In the rows, 128 means zero.
Known rows, with every step that occurs:
ropir-refen-zamuru-manif: [109 139 141 128  30  89 145 166 189 100 148 142 152 115 130 153 123 113
  75  91 171 175 160 133 159 108 121]
lebo-bosene: [132 122 159 112 139 112 122 111 145 111 122 126 126 128 173 146 139 133
 152 114 159 117 146 129 177 141 115]
bosi-refen-ropir: [105 141 141 130 117 143 122 125  58 124 133 137 119 142 145 116 123 116
 121 146 136 115 139 135 135 148 153]
zipi-seref: [132 128 145 136 129 123 131 137 137 132 129 136 127 132 141 132 115 140
 127 108 136 116 127 157 163 131 122]
zamuru-refen-ropir: [119 130 135 139 152 148 115 114  80 121 128 125 135 127 129 126 125 129
 116 143 111 110 116 117  91 142 144]
ropir-zipi-lebo: [151 118 108 113 152  95 113 139 144 128 114 126 114 140 136 127 157 132
 145 139 116 103 124 156 158 118 140]
zipi-dufup-manif: [173 128 125 134  73 138 133 114 159 146 128 116 107 116 137 140 112 143
 183  88 135 140 105 156 131 119 115]
dufup-zipi-lebo-refen-ropir: [117 143 112 146 171 136  98 136 125 136 131 137 142 135 128 145 137 137
 123 114  81 118 132 134 106 134 159]
manif-zamuru-refen: [106 119 125 128 110 132 147 100 133 132 131 124 143 117 121 122 135 125
 130 114 149 129 119 111 109 139 100]
zamuru-manif: [124 119 142 132 105  95 133 148 174 126 130 131 158 118 133 134 124 127
 120  82 173 123 140 136 170 126 106]
bosi-refen-ropir-zipi-lebo: [113 131 110 113 154 119 116 140  65 136 122 129 108 165 128  99 149 118
 134 180 101  92 125 142 134 134 172]
dufup-manif-zamuru-refen: [120 114 123 128 113 123 156  88 138 152 136 115 141 118 114 119 115 138
 144  97 150 129 108 117  89 139  89]
ropir-zipi: [164 120 129 122 160 124 120 143 132 121 115 128 136 124 138 131 149 132
 122 137 152 114 133 144 155 121 131]
dufup-manif: [158 123 137 130 116 109 130 112 140 137 130 122 122 118 146 143 113 144
 147  89 150 127 125 156 139 132 111]
zamuru-refen-ropir-zipi-lebo-bosene: [117 116 125 103 210 119 111 117  93 126 114 112 126 162 134 112 157 132
 150 183  86  73 110 106 105 136 157]
bosi-refen-ropir-zipi: [126 133 131 122 162 148 121 144  52 130 123 132 131 149 131 103 139 117
 112 177 137  98 133 129 131 137 164]
refen-bosi: [128 134 147 133  96 118 132 137 130 103 134 135  97 115 150 140 115 133
 140 138 101 149 126 147 159 130 117]
lebo-refen-zamuru: [145 140 130 127 113 122 115 132 170 111 137 130 138 117 154 171 142 128
 107 108 131 145 139 126 120 119 149]
manif-zamuru: [115 117 133 128 108 113 139 116 145 130 128 127 142 111 131 126 127 126
 125  98 171 130 140 132 158 137  96]
zamuru-refen-bosi: [118 136 139 134  98 136 140 122 122 105 137 132  98 120 141 135 122 132
 148 154  80 148 105 126 111 132 121]
bosi-refen-zamuru: [115 148 125 116  33 132 136 133 131 113 142 137 106 137 171 133 130 114
 118 143 144 165 143 124 147 120 150]
zipi-dufup-manif-zamuru: [145 118 119 132  69 134 153 106 166 161 131 111 125 111 117 123 106 138
 174  82 155 142 106 139 128 122  90]
zipi-lebo-refen: [133 130 119 124 155  93 107 114 158 126 128 129 119 134 138 163 159 133
 154  92 106 104 123 161 132 137 141]
zamuru-refen-ropir-zipi-dufup: [154 129 113 136 154 183 119 135  94 135 116 113 131 132 105 109 141 129
 144 174  98 107  90 111  78 117 157]
zamuru-refen-ropir-zipi-dufup-manif: [169 124 112 136 155 175 128 124  96 155 121 103 128 133  98 108 121 142
 159 158  96 106  77 119  58 117 147]
dufup-zipi-ropir-refen-zamuru: [119 163 119 143  34 167 123 154 184  92 143 173 115 107 130 159 109 113
  71 114 139 252 194  94 151 102 112]
manif-zamuru-refen-ropir: [ 91 120 130 137 145 144 135 107  86 135 131 120 152 122 108 109 120 124
 108 136 132 112 118 100  88 146 119]
bosene-seref: [125 136 135 136 134 114 135 102 142 120 111 135 104 115 156 141 117 116
 121  99 103 125 143 152 155 122 126]
refen-ropir-zipi-dufup-manif: [180 123 121 135 153 155 120 141 103 154 118 107 127 128 110 114 115 143
 152 141 118 107  98 140 104 115 143]
refen-zamuru-manif: [121 128 132 126  54  95 134 160 199 116 138 129 153 118 146 140 116 123
  97  99 164 154 145 114 160 105 122]
bosi-refen: [119 139 135 121  82 129 135 118 105 122 133 141 110 136 159 128 137 118
 144 126 153 134 139 145 158 141 135]

Rows:
[128 108 118 129 193 141 143 116  84 160 125 106 160 130  88  94 118 137
 115 150 132  96 102 103  62 135 117]
dufup-manif-zamuru-refen-ropir-zipi
[106 115 128 137 147 135 143  96  89 155 136 110 149 122 102 107 101 136
 125 119 129 110 106 108  66 146 107]
dufup-manif-zamuru-refen-ropir
[137 120 114 123 186 108 100 146  95 131 114 122 122 146 123 115 144 131
 124 160 100  85 123 147 137 127 159]
refen-ropir-zipi-lebo
[104 121 133 132  96 122 169 103 131 140 144 118 112 116 114 114  97 139
 155 128  99 150  95 118  87 136  85]
dufup-manif-zamuru-refen-bosi
[126 142 142 136 104 133 118 124 144  94 131 165 106 110 115 158 124 111
 105  96 156 189 182 132 166 133  98]
zipi-ropir-refen
[135 143 121 147 108 172 111 135 169 116 125 162 121 110 135 141 110 127
 118 106 141 200 174  97 163 120  98]
dufup-zipi-ropir
[151 132  99 109 147  99 108 146 177 123 125 122 126 141 138 154 168 130
 120 141  98 120 124 134 114 106 169]
ropir-zipi-lebo-refen-zamuru
[114 131 155 118 159 107 135  91 149 115 109 130 107 125 177 142 123 117
 141 107 113 117 150 132 172 131 120]
lebo-bosene-seref
[141 113 127  95 174  88 115 126 152 122 111 120 115 151 157 130 164 135
 166 148 126  93 131 137 174 128 134]
ropir-zipi-lebo-bosene
[101 114 128 134 201 154 145 141  82 154 125 119 167 144  84  83 121 134
  97 169 121  84 102 105  87 134 130]
manif-zamuru-refen-ropir-zipi-seref
[ 90 125 134 132  91 131 159 113 127 118 140 127 116 115 120 116 117 126
 140 146 101 151 107 110 108 136  95]
manif-zamuru-refen-bosi
[123 151 133 130  53 134 120 138 167  86 139 162 101 110 128 164 116 107
  81 112 147 220 186 111 157 112 114]
zipi-ropir-refen-zamuru
[104 142 137 132  42 111 132 162 203  94 145 161 132 111 110 153 108 103
  72  87 172 215 188  99 167 106  99]
zipi-ropir-refen-zamuru-manif
[115 133 138 128 174 153 132 159  53 145 128 136 133 164 120  91 122 127
 109 180 125  87 122 138 134 135 165]
bosi-refen-ropir-zipi-seref
[120 131 125 133 190 105  94 121 111 129 127 126 128 139 125 150 144 131
 132 114  89  85 123 151 111 145 161]
zipi-lebo-refen-ropir
[112 113 120 129 190 150 134 126  81 139 120 116 165 129  94  95 137 125
 100 168 133  97 114  96  83 134 129]
manif-zamuru-refen-ropir-zipi
[131 113 132 128 112 105 147 104 145 152 133 118 138 113 125 124 107 138
 139  80 170 130 128 141 136 137  86]
dufup-manif-zamuru
[153 113 114 133 146 151 139 133 111 169 121 102 144 122  88  96 109 138
 144 135 138 109 101 126 103 119 118]
refen-ropir-zipi-dufup-manif-zamuru
[111 148 151 139  83 132 130 138 134  81 140 168  77 108 113 154 106 113
 115 126 106 209 170 132 166 132  94]
zipi-ropir-refen-bosi
[139 139 118 127 116 177 125 147  73 139 121 125 115 147 121  99 138 116
 150 177 124 112 113 130 123 123 168]
bosi-refen-ropir-zipi-dufup
[155 126 137 134 241 140  99 144  92 129 118 124 162 130 114 140 152 133
 101 143 125  80 128 135 105 136 163]
lebo-refen-ropir-zipi
[135 119 111 132  71 151 160  91 155 161 134 106 127 117 105 115 114 137
 180  96 135 141  85 118  80 125  94]
zipi-dufup-manif-zamuru-refen
[127 114 133 104 209 100 102 133 103 125 111 116 123 154 144 117 150 132
 143 169 109  75 130 128 154 135 153]
refen-ropir-zipi-lebo-bosene
[133 123 104 112 140  75 121 171 214 131 131 121 160 142 120 145 158 126
 111 116 122 115 127 122 126  99 152]
ropir-zipi-lebo-refen-zamuru-manif
